Known rows, with every step that occurs
tife, lutik: 295  135  -186  41  -120  -413  -14  232  8  192  219  4  36  -53  -87  247  -95  -84  40  97  19  -128  -15  26  97  -391  383  -168  -280  149  305  371  275  305  110  193
rumap, vugez: 109  301  -95  -93  150  -292  -157  249  56  395  -305  61  271  149  93  -210  -19  -326  -82  61  9  85  5  -38  -84  37  220  -261  -206  27  94  176  371  109  127  189
tife, besiz, doriso: 139  -61  -74  -20  33  -141  129  4  310  394  42  153  223  340  -98  -166  -262  -259  48  189  108  168  -70  337  35  35  -149  -27  -461  271  353  505  370  -293  122  294
faven, vivad, kisop, duso, lutik, tife, besiz: -128  261  147  90  -7  -161  -53  152  -375  135  -336  159  -143  -209  276  -81  47  298  -56  87  -469  -193  -700  -244  163  509  283  341  -114  609  -152  -347  -556  104  -229  -448
zenu, rumap, lutik, duso, kisop, vivad, faven: -518  71  224  61  172  -26  338  -659  -114  -10  136  96  -305  58  196  150  -30  -148  -287  -354  -415  264  -331  -315  292  12  107  338  80  82  600  -348  -498  295  -123  -307
besiz, tife, lutik: 312  67  -114  292  34  -159  125  258  -150  256  58  -83  -129  7  -333  -15  -71  -234  69  401  3  -84  64  196  20  -418  -78  -246  -362  -24  190  482  295  178  443  438
besiz, tife, lutik, rumap, zenu, dosi: 111  -60  486  -14  -126  103  -10  68  -429  -117  370  100  -271  -149  -268  131  5  28  101  -15  309  -115  481  -12  72  60  -419  -357  -60  -675  -42  -233  68  200  574  328
kisop, duso: 402  122  -236  -59  138  -99  -177  145  170  122  -72  -141  203  -61  115  85  85  -56  -238  152  -135  332  96  3  -28  -116  85  -67  -144  362  -2  77  114  113  61  -162
besiz, tife, lutik, rumap, zenu: 331  11  420  105  -148  -27  82  -96  -486  60  101  119  -174  47  -363  -247  122  -215  45  149  221  -108  482  79  187  -86  -171  -247  -182  -658  161  110  266  265  603  221
dosi, duso, kisop, vivad, faven: -291  -282  -365  414  183  224  400  -337  240  164  -89  -197  -23  71  -32  193  105  85  -172  -198  -235  241  -274  98  196  2  158  365  15  340  34  -217  -49  -95  -369  -273
lutik, duso, dosi, zenu: 18  -434  -192  -52  11  -23  -31  103  15  -392  248  110  169  15  88  -8  -97  492  6  -249  105  -141  4  215  -131  -82  -249  206  240  -296  -206  -49  323  -40  -83  214
vugez, rumap, lutik, tife: 468  506  127  55  191  264  -338  -91  -137  -24  -393  83  115  -195  162  -287  -273  -375  85  260  -26  -132  -31  277  -9  -92  115  -309  205  -116  142  341  -188  170  124  -120
zenu, rumap, dosi, duso, lutik, tife, besiz, tula: -470  -49  444  -261  108  347  99  -180  -280  -487  209  -16  -322  395  -105  -99  -97  170  63  -191  321  179  139  154  -70  142  -246  51  -16  57  -20  -156  -213  -375  25  514
faven, vivad, kisop, duso, lutik, tife: -185  166  -92  221  67  -102  -87  249  -317  21  -554  99  -3  -329  288  -190  79  211  -140  70  -397  -296  -682  -326  89  271  276  127  7  428  -337  -482  -596  262  -178  -553
zenu, rumap, dosi, duso: -141  -75  -18  -251  15  232  -141  42  269  -291  111  -326  33  291  -70  48  220  -70  86  -133  166  191  259  -239  -35  -136  -60  -51  171  -215  46  51  94  -341  -92  223
vugez, rumap, zenu, dosi, duso, lutik: -160  -285  219  138  41  257  -561  -128  49  -815  427  -16  -50  -242  288  569  57  520  -116  -312  352  206  205  122  295  87  8  -357  436  -327  -330  -511  68  -162  -139  64
kisop, vivad, faven: 275  52  -380  292  159  12  337  -45  74  524  -184  -280  201  -6  211  -28  91  -256  39  100  109  83  -242  18  0  -91  350  9  -135  448  246  47  -128  186  -93  -101
lutik, duso, kisop: -106  24  -230  -251  36  26  2  42  103  51  89  86  -23  16  56  13  -382  108  -155  -139  -229  59  -71  -168  -42  89  -440  249  75  47  130  73  54  -30  -104  -140
vugez, rumap, zenu, dosi, duso: 166  -54  172  91  175  525  -582  21  168  -525  264  -187  -13  -143  67  460  71  288  -34  -263  363  316  355  173  188  103  -50  -428  394  -430  -286  -299  34  -228  14  33
rumap, lutik: 222  252  -145  -36  1  -430  -157  58  50  51  -105  40  213  80  -15  -107  -126  -462  -203  59  -97  -35  34  -131  106  -349  212  -311  -161  -91  408  319  270  196  2  180
faven, vivad, kisop, duso, dosi, rumap, lutik, tife: -385  288  194  168  -126  -112  -111  -85  -180  -114  -694  229  -33  -82  39  -213  412  -45  -21  -183  -386  -345  -550  -80  54  106  378  182  115  -18  -309  -315  -528  92  -279  -460
lutik, rumap: 390  60  -121  -244  -156  137  115  234  217  223  -12  -36  249  -28  65  -325  -95  -162  289  276  213  -284  418  -172  -165  -85  -10  -66  34  -176  44  329  -63  43  10  -132
lutik, rumap, dosi, duso, kisop, vivad, faven: -557  -185  120  41  -75  409  389  -758  0  -9  -169  -43  -63  137  13  -181  277  149  -9  -502  -73  92  -187  -142  -6  408  -22  475  227  -17  -104  -368  -103  -334  -337  -345
tife, besiz: 439  211  -140  -183  -97  -140  -11  277  154  420  207  -78  149  147  65  42  -178  -132  124  223  60  33  81  12  11  10  50  37  -226  299  313  477  215  -138  -45  210
doriso, besiz, tife, lutik, duso, kisop, vivad, faven: -205  -140  200  273  297  -7  554  -662  -341  210  3  -115  -347  -5  -268  -125  -181  -171  -101  287  -161  342  -456  374  -80  270  -14  208  -49  204  180  -184  -309  128  190  -215
besiz, tula: 217  245  -272  75  140  -4  52  348  136  255  13  -12  130  237  -171  -252  -306  -247  -84  64  398  21  243  43  -109  -329  65  -437  -416  80  44  335  -89  2  197  362
zenu, dosi, rumap: 207  -93  -157  -177  -29  228  -109  417  518  53  150  -338  107  -8  153  335  -3  -68  324  69  301  -44  415  -18  -208  -298  -170  -54  176  -107  -277  23  -29  -264  -241  168
faven, vivad: 207  215  -535  133  -134  -66  -186  396  121  414  -36  -132  181  47  227  -173  -45  -204  97  271  195  -457  -267  -214  -23  -93  296  -225  -67  -68  -81  423  -208  -69  -143  -38
kisop, vivad: 383  -17  -436  162  -140  -232  -14  166  254  496  -20  -47  141  -136  146  -119  58  -305  38  159  162  -63  -42  -65  -170  -99  120  -96  51  343  65  351  -131  159  48  -91
lutik, tife, besiz: 546  218  -116  -305  110  167  85  338  -83  408  -104  -127  138  21  32  -145  -333  -185  247  367  29  -60  36  219  -145  172  -251  134  -68  304  179  347  43  -8  42  76
doriso, besiz, tife, lutik, duso, kisop: -113  -67  192  -80  164  -140  163  -233  -158  -16  164  18  -250  31  -411  -160  -400  -167  -83  409  -112  171  -68  300  -158  122  -338  27  -36  -125  69  113  -7  -15  264  -12
besiz, tife, lutik, rumap, dosi, duso: -65  -175  389  39  -68  285  121  -269  -323  -317  -37  -114  -269  178  -537  -283  252  -3  193  50  82  -27  330  142  -127  -81  -222  -107  -14  -532  -152  274  382  -205  349  367

Rows
-186  51  -394  291  31  -22  429  -230  160  563  -81  -7  88  -39  230  75  -51  -95  -135  -192  -156  -4  -435  -85  119  67  115  353  -114  511  207  -160  -196  59  -262  -292
duso, kisop, vivad, faven
-722  -146  7  148  34  324  315  -562  197  -14  24  -184  -150  235  80  203  325  48  -102  -503  -107  291  -285  -225  155  153  55  444  164  180  131  -438  -227  -327  -301  -142
zenu, rumap, dosi, duso, kisop, vivad, faven
-184  -57  103  90  -77  197  -440  -340  104  -570  7  -39  56  -1  289  50  135  295  19  -212  203  101  -100  123  33  -3  158  -131  347  -60  -259  75  232  -449  -226  107
vugez, rumap, dosi, duso, lutik
-197  -195  -393  55  35  88  31  95  378  -61  74  -71  69  113  -164  152  -125  100  -145  -92  -189  63  112  -6  110  -117  -167  191  38  25  -75  72  244  -244  -289  -86
dosi, duso, kisop
27  -260  -323  -71  171  242  -133  433  362  -348  248  -347  59  -79  -95  422  -112  207  61  7  160  128  284  -1  -126  -162  -212  -248  121  -48  -237  -66  127  -147  -167  222
zenu, dosi, duso
-434  -401  -384  154  -91  96  -53  38  459  -37  349  35  -181  -249  0  493  -14  308  -132  -319  -46  74  -40  -100  -107  152  -316  150  304  222  -339  -277  -221  -152  -257  -148
zenu, dosi, duso, kisop, vivad
175  -91  -325  -97  20  -22  42  310  -157  -1  -198  -26  240  -197  262  -137  -321  -61  80  267  85  -316  -59  79  -129  -74  -242  11  101  202  -32  24  51  197  -81  6
duso, lutik, tife
157  5  200  -383  -176  147  -174  175  -10  -107  295  54  144  -137  109  84  -64  31  73  -231  432  -113  530  -310  -4  227  -301  -261  211  -541  -80  -375  -46  64  102  -8
lutik, rumap, zenu, dosi
48  157  227  -323  131  -104  -110  -69  -26  -297  175  -24  -113  124  41  9  -147  -296  -112  52  -138  191  232  -327  108  -293  -1  -185  74  -297  537  138  -172  267  120  68
zenu, rumap, lutik, duso
252  -20  -35  -115  214  168  222  55  33  404  -244  97  177  218  -144  -378  -409  -279  156  335  100  60  -118  527  -141  201  -449  99  -311  271  215  382  186  -186  167  178
lutik, tife, besiz, doriso
-621  315  211  205  -149  -305  -193  23  89  249  -592  279  56  89  178  -126  689  122  -43  -289  -275  -143  -535  -189  25  326  697  137  -91  84  -448  -339  -260  -116  -212  -328
faven, vivad, kisop, duso, dosi, rumap, vugez
-320  120  -125  232  -289  -103  -81  179  254  121  -305  74  93  -40  151  -33  548  230  102  -140  -155  -290  -418  -238  26  58  502  249  14  177  -418  -184  -458  -176  -367  -410
faven, vivad, kisop, duso, dosi, rumap
59  -138  -181  -81  -210  -28  -93  -14  367  -57  31  -45  233  24  175  202  405  146  37  18  84  87  181  261  -135  -174  54  186  79  221  -254  55  147  -143  -150  -110
kisop, duso, dosi, rumap
74  9  387  -278  -265  -145  -163  19  -246  -210  520  193  -114  -217  -31  423  -9  194  69  -336  328  -157  393  -228  142  92  33  -273  29  -498  73  -358  68  321  263  88
tife, lutik, rumap, zenu, dosi
137  -145  419  -116  -241  -193  -81  -270  -163  -256  145  163  -10  118  -50  -123  175  228  118  -376  102  -281  162  -16  6  -159  282  175  51  -564  -148  -73  391  -52  95  226
tife, lutik, rumap, dosi, zenu
-315  -488  -274  -31  22  8  -151  283  237  -599  400  -166  35  -177  120  525  -103  424  -19  -63  165  -5  156  -43  -29  -176  -168  -165  185  22  -275  -290  154  -107  -304  229
zenu, dosi, duso, lutik
187  148  54  -229  174  -263  -195  -97  -191  -207  -71  14  12  101  -25  -98  -207  -250  -270  5  -192  181  40  -136  26  -190  -49  -231  10  -221  404  232  208  249  38  107
rumap, lutik, duso
172  257  -34  43  191  -211  -27  306  203  177  -419  -14  152  -125  -64  -42  122  8  -216  -59  -443  331  -96  -338  111  -48  269  28  -260  492  45  -212  -80  181  11  -330
vivad, kisop, duso
402  380  152  -252  84  -150  -41  11  -290  180  -183  60  53  86  -59  -157  -296  -406  -9  222  -184  -17  -38  170  31  80  -56  -12  -120  108  457  332  138  145  39  173
rumap, lutik, tife, besiz
-63  -256  128  74  -129  98  208  -35  -215  -169  196  -26  -291  105  -280  72  133  156  300  174  113  -115  131  456  -193  -322  -356  102  38  -287  -58  378  243  -49  252  401
besiz, tife, lutik, duso, dosi, rumap
-447  174  342  0  2  -319  -47  15  216  111  -601  257  159  84  19  -9  587  91  -88  -351  -357  260  -137  -56  -22  186  402  189  -128  281  -252  -420  138  -2  -95  -192
vivad, kisop, duso, dosi, rumap, vugez
-177  -68  -68  76  -193  -384  52  -322  -132  193  339  326  -418  -244  -14  295  -101  232  -196  -302  -311  26  -358  -75  34  62  20  299  78  311  220  88  -117  374  75  -251
tife, lutik, duso, kisop, vivad
52  -424  -322  7  180  183  36  201  -88  -404  -184  -196  102  -82  20  -47  -146  124  26  252  31  -121  106  250  -85  -146  -207  20  231  58  -224  -42  181  30  -208  14
dosi, duso, lutik, tife
230  3  85  -233  96  -86  -57  -56  -275  -18  -5  33  17  -166  308  127  -99  227  -153  256  -232  229  -134  259  -12  269  -144  296  -29  666  20  -100  26  130  -9  -139
kisop, duso, lutik, tife, besiz
76  165  360  -92  -223  59  114  -166  -368  80  -20  61  -172  104  -292  -390  94  -180  223  92  141  -231  159  -29  -188  -18  -239  -139  -151  -403  47  346  239  -50  494  376
besiz, tife, lutik, rumap, dosi
394  -39  275  -43  -40  -28  260  -55  -62  150  57  -65  31  -17  -401  -517  -158  -481  361  815  313  -189  405  305  -292  -44  77  -273  -77  -345  -5  391  -113  42  402  8
doriso, besiz, tife, lutik, rumap
-485  -402  487  100  -93  298  86  -208  -278  -491  477  165  -498  -83  -501  349  28  363  -115  -325  7  45  436  54  233  146  -615  -9  91  -762  -239  -494  158  -104  276  158
besiz, tife, lutik, rumap, zenu, dosi, duso, kisop
-283  91  139  115  -243  -176  -31  41  -83  -40  -255  269  0  -273  322  -259  265  316  -14  -13  -273  -389  -319  -627  161  220  549  134  -30  130  -289  -363  -660  162  -220  -681
faven, vivad, kisop, duso, lutik, rumap
